Known rows, with every step that occurs
e, c: [  0  -4   5   0   4  -7  14   8  -6 -10  -5 -14  32  23   5   9  11   1
   6 -25  10  -7 -12  14]
b, c, f, h, p, s: [ 14  19  14   8   4   4  26 -10   4 -21 -19 -50 -24 -32  -7  64  37 -18
   8 -24 -14  -1 -11  15]
p, j: [ 17 -28   6 -14   4 -10  10  18   8 -17  24 -15   5  -3   6 -14 -19  12
   1  15   7   7   6   3]
h, f, c, b: [ -5 -44   5 -42  17 -15  -5  -9  -4   2  11 -15  35   7 -78  -8   9 -19
  11 -15 -14 -13 -51  -8]
h, f, c, e: [ 10 -51  -3 -10  14 -22   7  42  -2  13 -15  -2  72  16 -79  34  24 -29
  13 -20   1 -21 -68  11]
h, p: [  2 -13   4 -11  -7  14   0  30  -5  -2  -8 -29 -32 -23  18  -5   2 -10
   4  23  -2   7  -9  11]
f, c, p, q: [-12  -9   6 -50  -2   4 -24  62  17   8  -3 -38 -17   8   8   2   4  -6
 -16 -10  -1   7 -66   0]
e, c, f, h, p, j: [ 21 -22  22 -33  10 -42  67  -8   8 -53   3 -57   1 -10 -14  35 -18 -12
  33 -38   4   0 -33  19]
b, c, f, h: [ 12  16   1  23   6 -12  53 -54   6  -1 -36 -19  14  15 -45  55  21 -17
   1 -50  -4  -8 -35  -4]
p, s: [  1  13  10  -3   5   1 -28  15   2 -13  26  -5  -8 -24  19  14  14   7
   2   3  -7   0  33   7]
e, c, p, j, b: [ -1  -7   4 -25   1  -6  27  35  -3 -59  31  -6  17   8   5 -19 -23  10
 -17  -6 -25   3  -1   9]
h, p, c: [  3 -49   7 -20  -5  11   4  23  -9  11  -4 -57   9 -21  26   0 -18  -5
   3  12   9   5   5   0]
j, p, q: [ -2  14   9 -33 -21  23   1  22  30  -4 -17 -60 -38 -17  25 -17  -8  15
  -2  20  -7  31 -25  23]
f, c, p, s: [ -5  14   8 -31  13 -11 -32  72   1 -19  22 -33  -6 -14   8  25  23  -2
 -11 -15 -13  -5 -24 -11]
f, h, p: [  8   2   8 -22  -1 -10   3   1   7  -9 -21 -15 -46 -31 -21   6  -3 -15
  14   6  -7   4 -11  -3]
j, p: [  4  24   0 -10 -11   9  20  20  11 -16 -17 -49 -17 -15   3  -9  -3  10
   1  11  -9  20 -14   4]
p, q: [ -5 -10   9 -23 -10  16 -19   3  19  12   1 -11 -17  -3  21  -8  -3   3
  -3   9   4  11  -9  18]
f, c, b: [-14 -13  -1 -34  12   0   6   0  -7 -18  20 -34  18  17 -30 -14  16  -8
   7 -15 -11 -12 -33  -1]
j, b: [-10   0  -4  -6  -2  16  17 -18  -5 -23   6  40  14 -11 -16 -14  -4   5
  -2  22 -30  -2  24   8]
j, b, c: [  0  -4 -10  23  -6  44  29  -8 -10  -4 -25  20  30   9 -14  -3  29   2
 -23  20 -20  -3  11  13]
h, f: [ 10 -33   6  -7   6 -13 -13 -10   4  19 -10  20  21  -9 -48   7  -6 -12
   4   1  -2  -2 -17  -7]
f, c, e: [  0 -17  -9  -3   9  -8  21  52  -5  -7  -7 -23  53  24 -33  27  30 -17
  10 -20   2 -19 -50  18]
h, f, c: [ 11 -57   7 -31  17 -22  -3  21   1  22 -18   5  49   3 -68  18  14 -14
  14  -2   6 -12 -51  -8]
f, h: [  7  16   3 -10   6 -23   4 -30  11  -5 -15  13 -15  -8 -40  12  -5  -6
  11 -17  -4  -2  -4 -14]
b, s: [  3  29  -2   3  -1  31 -12 -12   3 -10  13  24   6  13  17  11   3  29
   5  29  -8   0  15   1]
c, f, h, p, j, b: [ 12 -20  12 -40   5 -19  71 -33  10 -66  15  -3 -15 -43 -36  12 -33  -8
  26  11 -36   5   2  13]
h, p, j, b: [  8 -42   5 -32  -5  21  29  32  -1 -45  21  -4 -15 -38   9 -34 -21   6
   4  60 -23  12  23  23]
f, c, b, s: [-12  13  -5 -33  10  29  -5 -10  -5 -28  32 -11  22  28 -13  -3  18  21
  11  14 -22 -11 -16   1]

Rows
[ 21 -59  10 -49  17 -37  -8  68   9  -2  12 -24  24  -3 -53   3 -18 -10
  -8  -3   2   0 -67 -22]
h, f, c, p, j
[  9 -33  12 -31   1 -13   5  -6   2   5 -19 -45  -5 -29 -13  11 -24  -9
  13  -3   6   3   4 -15]
f, h, p, c
[  4 -13  11 -16  12 -43  45 -69   6  -7  -3 -31  39  -5 -35  50 -33 -12
  22 -59  -1  -8  -6 -21]
p, c, f, h
[-13  38  -3 -11  -1  37 -15 -43  -3 -33  43   4 -11  17   7 -14  -2  24
   3  14 -29  -1  18   1]
c, b, s
[ 19 -11   2   0   7  -6  81 -54  10 -44  -8   6  31   0 -55  27  -1  -1
   1 -14 -24  -2  -2   7]
p, j, b, c, f, h
[-13 -37   5 -33  -3  17  -1  -6 -14 -10  27 -77  -6 -18  16 -25 -24 -10
  -1   1 -11   4   4   1]
h, p, c, b
[ -1 -28  -6  11   1  -4  13  13  -8   4   7 -39  61  13  -3  22 -11 -11
  -1 -26   6 -10  -1   6]
p, c, e
[  4  18  11   0   1  20  43 -28   0 -45 -14 -11 -13 -43 -22  51  34 -13
   6  -2 -42  -4  14  23]
j, b, c, f, h, p, s
[  4   4  17 -18   7 -33  57 -27   1 -36 -20 -41  -3  -6 -21  50   3 -24
  32 -52  -5  -6 -40  16]
e, c, f, h, p
[ -6  28  -5  -6  -5  47   5 -29  -2 -36  17  63  19   1   3  -2  -3  35
   4  50 -38  -1  39   9]
j, b, s
[-16   6   4 -13   4   0  11 -24 -11 -32  25 -36  15  28  -3 -16   7  -4
   1 -39 -10  -8 -10  14]
e, c, b
[ -2 -41  13 -57   3 -10 -40  52  20  25 -13 -20   2  -1 -39  10  -2 -17
 -12 -10  -3   4 -83  -6]
h, f, c, p, q
[  2   2  14 -14  -1  16 -27  44  -2 -17  18 -32 -38 -47  37   8  15  -2
   7  25  -9   6  23  19]
h, p, s
[ -6 -21   9 -43   3  -7   2 -36  -2 -16  11 -64 -21 -25 -21 -13 -29 -16
  10 -16 -15   1   3 -14]
f, h, p, c, b
[ 10  -3   2 -18  -1 -16  -5  46   8 -24  29 -31 -26  -5  15 -14 -32   3
 -21  -1  -6  12 -17 -14]
c, p, j
[  5  11  11 -18   5 -24  43 -34   6 -25 -15 -28 -33 -29 -27  40 -10 -25
  27 -27 -15   0 -30   2]
c, f, h, p
[ -6   1  -2 -28   7 -12  -6  59  -1  -5  -5 -27   1  11 -12  10  10 -10
 -13 -21  -6  -4 -55 -18]
f, c, p
[ -7  33  -3  14  -6  40 -17  34  -7 -27  10   1 -10 -16  12  11  32   3
 -43   7 -41   2  20   4]
j, b, c, p, s
[ -8  34  12 -10   5 -12 -30  49  -3 -34  26 -33  -9  -3  33  23  15   2
 -14 -39 -12  -2  -1   4]
e, c, p, s
[  2  19  12  -6  14 -46  56 -57   5 -32 -12 -15  30  18 -38  54  -1 -13
  28 -74  -2 -13 -30   5]
e, c, f, h
[  4 -20  16 -38  18 -26 -47  63   4   0  13 -14  14 -23 -40  32  17 -15
  -6 -16 -15  -7 -42 -18]
h, f, c, p, s
[ -1  -1 -21  40 -10  42  37  10 -13 -13 -20  11  51  22 -27  13  40 -13
 -23   4 -25 -12  -6  32]
j, b, c, e
[ 24 -26  -8   4  -7  23  50  31   2 -39 -19 -19   6 -11 -42   5  18 -16
  -9  25 -24  -1 -12  33]
f, h, p, j, b, c, e
[ 18  -8  -4   9  -5  12   6  56   3  -5   1 -47 -15  15  14  -4   3   1
 -43  -4   4  11 -29  -9]
b, c, p, j
[-14  12  11 -29 -10   3 -22  37  13  -7   0 -40 -19  18  36   2  -4  -2
 -21 -33   0   9 -44  16]
e, c, p, q
[ 11 -29   3 -42  11 -21   5  76   6 -21  20 -43   6   8  -7  -3 -12   1
 -12  -4   3   2 -48 -15]
f, c, p, j
